Each row comes from the steps of one walk. Every step used is in the known rows, and no mark comes twice. Write the walk behind each row, first mark first.
Known rows
vifud -> seri -> migi: [-3.17  3.14  4.25  1.35  0.25 -0.09 -2.08 -0.24  0.03  1.80 -2.17 -1.27
  0.46  2.26 -0.67  2.85  1.05 -3.01 -1.06 -2.30 -3.58  5.94]
migi -> seri: [ 0.10  1.68 -1.68  1.94  1.04 -0.18 -3.34 -2.15 -0.06  0.89 -0.76 -2.30
  0.93 -0.12  1.36  0.33  2.04 -0.48 -2.06 -2.84 -5.84  3.73]
bebor -> seri: [-1.30  1.09  3.19  2.02  1.91 -3.11 -2.62  0.02 -0.43  3.75  1.59 -0.75
  1.59 -0.64  0.72  1.16  1.55 -3.36 -1.27 -1.00 -2.61  2.45]
bebor -> seri -> migi: [-3.07  3.79  3.06  3.77  1.67 -1.36 -3.32  1.47 -0.93  4.04 -1.49  0.60
  4.15  2.89  0.83  2.42  2.36 -4.99 -1.07 -0.17 -3.66  2.98]
zusuvil -> rofa -> binog -> zati -> migi: [-0.24 -0.56  0.21 -3.03  1.13 -2.00  0.40  1.86  0.12  2.60  1.27 -1.12
 -2.91  0.10 -2.02  0.70 -2.38 -0.09  3.51 -1.02  2.19 -4.61]
vifud -> seri -> migi -> rofa -> binog -> zati -> zusuvil: [ 2.13 -2.24 -1.48  1.55  1.38  1.30  4.93  3.10  0.82 -3.09 -1.81 -0.20
  0.83  1.13 -1.35 -0.22 -2.02  0.59  0.64 -0.79  4.02 -5.28]
zati -> zusuvil: [-0.79  0.88  3.05 -3.07 -0.42 -0.12  3.68 -3.79 -0.55 -0.06  1.11  0.68
 -0.26 -2.63  2.59 -0.89  1.07  0.97 -1.92  2.04 -2.98  1.23]
migi -> zati -> binog: [-0.85 -0.70 -1.27  0.42 -1.69  0.46  0.75 -0.69  0.72 -2.15 -1.16  1.57
  2.16 -0.29  1.94 -2.09  1.27 -0.26 -1.26  0.31  1.41  1.31]
bebor -> seri -> migi -> zati -> binog -> rofa -> zusuvil: [ 2.08 -1.50 -1.36  3.24 -2.76  2.15  0.22  3.42  1.58  1.01 -1.47  3.13
  2.73  4.08 -0.25 -0.21 -1.62 -1.03  0.74  2.87  2.74 -1.59]
rofa -> binog -> zati -> migi -> seri: [ 2.16 -1.39 -4.39 -0.22  4.17 -0.15 -0.78  2.72  0.51  1.55 -2.74 -2.39
  1.87 -0.05 -1.17 -0.54 -1.89 -0.53  1.68 -4.63 -3.36 -5.51]
rofa -> binog -> zati: [ 0.31 -0.93 -1.20 -0.81  5.85 -1.48 -1.26  2.97  0.19 -1.45  0.82 -1.56
  0.63 -4.31 -1.17 -1.22 -0.44 -0.60  1.99 -0.82 -0.68 -3.18]
migi -> zati -> zusuvil -> rofa: [-0.25 -0.56  0.47 -0.40 -6.40  0.23  2.30 -4.13 -0.58 -1.65  2.31  0.08
 -3.22  0.11  2.39 -0.22  1.13  1.59 -1.19  2.38  3.15  2.95]
seri -> vifud: [-1.92  2.00  2.15 -0.51  0.93  0.37 -2.76 -2.17 -2.30 -0.51  0.30  2.00
  1.62 -1.78  0.37  0.40  3.14 -0.58 -2.29  2.09 -2.95  5.23]
zusuvil -> rofa -> binog -> zati: [ 0.49 -0.72 -0.32 -0.77  2.61 -2.45 -0.93  1.74  0.46 -0.16  3.22 -2.29
 -2.85 -2.08 -2.01  0.13 -0.51  0.49  2.93  0.94  1.71 -1.90]
binog -> zati -> zusuvil: [ 0.63 -1.32  0.83 -1.04  1.87  1.18  4.81  0.15 -0.25 -2.42  0.58 -1.23
 -1.52 -4.00  3.39 -1.21  0.51 -2.40  1.04  2.23 -1.33 -1.10]
bebor -> seri -> vifud: [-0.96  1.17  3.34  2.09  1.58 -1.69 -3.32  0.03 -2.08  2.36  0.92  1.94
  3.58 -0.50 -0.09  1.36  2.85 -2.88 -2.40  1.94 -2.53  4.07]
migi -> zati -> binog -> rofa -> zusuvil: [ 2.82 -3.10 -2.59 -1.62 -2.97  2.88  1.02 -0.20  1.60 -2.29  0.70  1.92
 -1.81 -0.83  0.33 -2.41 -2.09  3.06  0.68  2.18  3.61 -1.16]
rofa -> zusuvil: [-1.00  0.78  2.56 -3.61  2.38 -2.08 -2.25 -2.31 -0.85  1.01  1.73 -0.36
 -1.43 -0.71 -0.24 -0.23  0.30  3.09 -1.06  0.81 -3.41  1.88]
binog -> rofa -> zusuvil: [ 1.23 -0.39  0.73 -2.74 -0.07  1.39 -1.73 -1.27  0.25  0.55  2.82 -0.26
 -4.11 -2.37 -0.58  0.13 -1.74  2.55  0.70  0.95 -0.98  1.25]
vifud -> seri -> migi -> rofa -> zusuvil: [-0.46  0.32  0.91  0.93 -0.34 -0.04 -2.23 -0.54 -0.64 -0.04 -1.20 -0.07
 -0.98  5.35 -2.32  1.95 -0.93  2.42 -1.29 -1.96  1.36  1.86]
migi -> seri -> vifud: [ 0.41  1.70 -1.37  2.16  0.67  1.32 -3.86 -2.09 -1.53 -0.61 -1.34  0.58
  2.90  0.21  0.54  0.69  3.35  0.10 -3.07 -0.20 -5.63  5.41]
zusuvil -> rofa: [-2.12  2.50  2.68 -0.80 -1.82 -1.62 -1.91 -3.12 -0.19  1.96  3.08 -1.13
 -3.95  0.09  0.36  1.58  1.26  0.08  0.05  0.79 -0.44  4.70]

Which walk is each row?
[ 0.87 -1.53 -0.29 -2.10 -4.13 -1.85  2.40 -3.13 -0.05 -1.77  2.63  1.18
 -1.20 -1.05 -0.71 -1.27 -0.10  4.90 -1.29  2.36  3.58 -1.53]  migi -> zati -> zusuvil -> rofa -> binog
[-0.41 -0.84 -0.83 -2.86  4.33 -0.99  0.24  2.90 -0.30  1.51 -1.23 -0.68
  0.63 -1.98 -1.12 -0.80 -2.11 -1.06  2.50 -2.55 -0.50 -5.85]  rofa -> binog -> zati -> migi
[ 0.79 -0.85  1.68 -1.17 -1.28  0.39  4.96 -0.99  0.30 -1.09  3.22 -1.63
 -5.00 -2.03  2.61  0.31  0.31 -1.31  2.21  3.80  1.48  0.13]  binog -> zati -> zusuvil -> rofa
[ 1.29 -1.59 -3.03  1.40 -4.22  3.97  1.22  0.47  1.86 -2.39 -0.28  1.85
 -0.67 -1.73  1.66 -1.80 -0.59 -0.89  0.57  0.63  4.04  0.43]  migi -> zati -> binog -> rofa
[ 0.61 -1.09 -2.53  3.82  2.95  0.39 -1.06  4.56  0.62 -2.35 -2.33 -1.48
  1.03  1.89 -3.05  0.79 -1.62 -1.29  1.74 -3.67  4.04 -3.01]  vifud -> seri -> migi -> rofa -> binog -> zati
[-0.62  1.94 -1.25 -0.36 -0.24  0.51 -1.88 -1.97 -0.62  3.65 -2.65 -1.39
  1.06  2.22  1.23  0.68  0.05 -0.52 -1.54 -4.68 -5.60  1.06]  zati -> migi -> seri
[-1.49 -0.05  0.06 -1.09  2.31  1.17  0.14  1.97 -0.93  1.40 -1.38 -1.62
 -1.44 -1.01  1.86  0.29 -0.82 -4.34  2.83 -2.44 -0.68 -1.43]  binog -> zati -> migi
[ 0.93 -0.68 -2.63  0.30 -3.27  4.44  0.36  1.32  1.23 -2.13 -2.34  3.32
  0.76  2.81  0.29 -1.05 -1.32  1.45  0.87  3.33  2.54 -0.65]  seri -> migi -> zati -> binog -> rofa -> zusuvil
[-1.02  1.53  1.69 -2.79  0.27 -3.81 -2.04 -1.97  0.18  2.04  3.43 -0.27
 -1.69 -0.93 -2.59  0.45  0.07  3.70 -0.20  0.68 -0.20  0.46]  zusuvil -> rofa -> binog
[ 2.34 -0.72 -3.30 -0.32  0.90 -1.10 -0.62  1.64  0.75  2.63 -0.10 -2.79
 -1.68  2.16 -2.00  0.79 -2.07  0.62  2.52 -3.02 -0.75 -4.29]  zusuvil -> rofa -> binog -> zati -> migi -> seri
[ 0.67  0.69  2.80 -5.22 -1.36 -3.26  3.89 -3.79  0.43  1.37  3.87  0.98
 -1.81 -1.74 -1.10 -0.82 -0.50  5.31 -0.91  3.54 -0.15 -1.94]  zati -> zusuvil -> rofa -> binog
[ 0.31 -0.55 -0.60  3.64 -5.13  5.06  1.24  2.26  2.52 -1.48 -3.22  1.15
  0.15  2.39  0.03  0.90 -1.30 -3.02  0.64 -1.11  3.42  2.82]  vifud -> seri -> migi -> zati -> binog -> rofa
[ 1.99 -2.21 -0.30 -2.82  4.14 -0.83  4.68  1.11  0.36 -2.25  1.23 -0.29
  0.54 -4.97  0.45 -2.37 -0.93  1.05  1.04  2.11 -0.68 -5.34]  rofa -> binog -> zati -> zusuvil
[-0.80  1.08 -0.43  1.87  0.72 -0.95 -2.18  0.84  0.15  0.07 -2.07  0.51
  2.18  3.10 -3.57  1.15 -0.76  1.89 -1.57 -3.69  2.13 -0.66]  vifud -> seri -> migi -> rofa -> binog
[ 3.04 -3.59 -3.77 -0.59  2.44  0.69  4.54  1.18  0.12 -4.15  0.94  0.51
 -0.06 -3.12  0.64 -2.83 -1.46  2.80  0.80  1.01  4.53 -7.63]  migi -> rofa -> binog -> zati -> zusuvil
[-3.01  1.20  0.92  4.22 -2.52  1.17 -3.64  0.33 -0.69 -1.27 -3.34 -1.14
  1.15  2.94 -0.31  2.26  1.38 -3.64 -1.32 -3.93  0.29  6.45]  vifud -> seri -> migi -> zati
[-1.18  0.53  0.94  4.25 -2.84  0.56  0.91  0.29 -1.16  0.22 -2.32  1.84
  4.69  2.92  2.86  0.53  2.03 -3.56 -2.07  1.28  0.04  1.03]  bebor -> seri -> migi -> zati -> zusuvil
[-0.91  0.90 -0.51 -0.59 -4.53 -0.19  1.53 -1.82 -0.57 -1.34 -0.66  2.41
  1.42  2.36 -0.53 -0.18  0.65  3.24 -0.89  3.02  2.43 -1.14]  seri -> migi -> zati -> zusuvil -> rofa -> binog
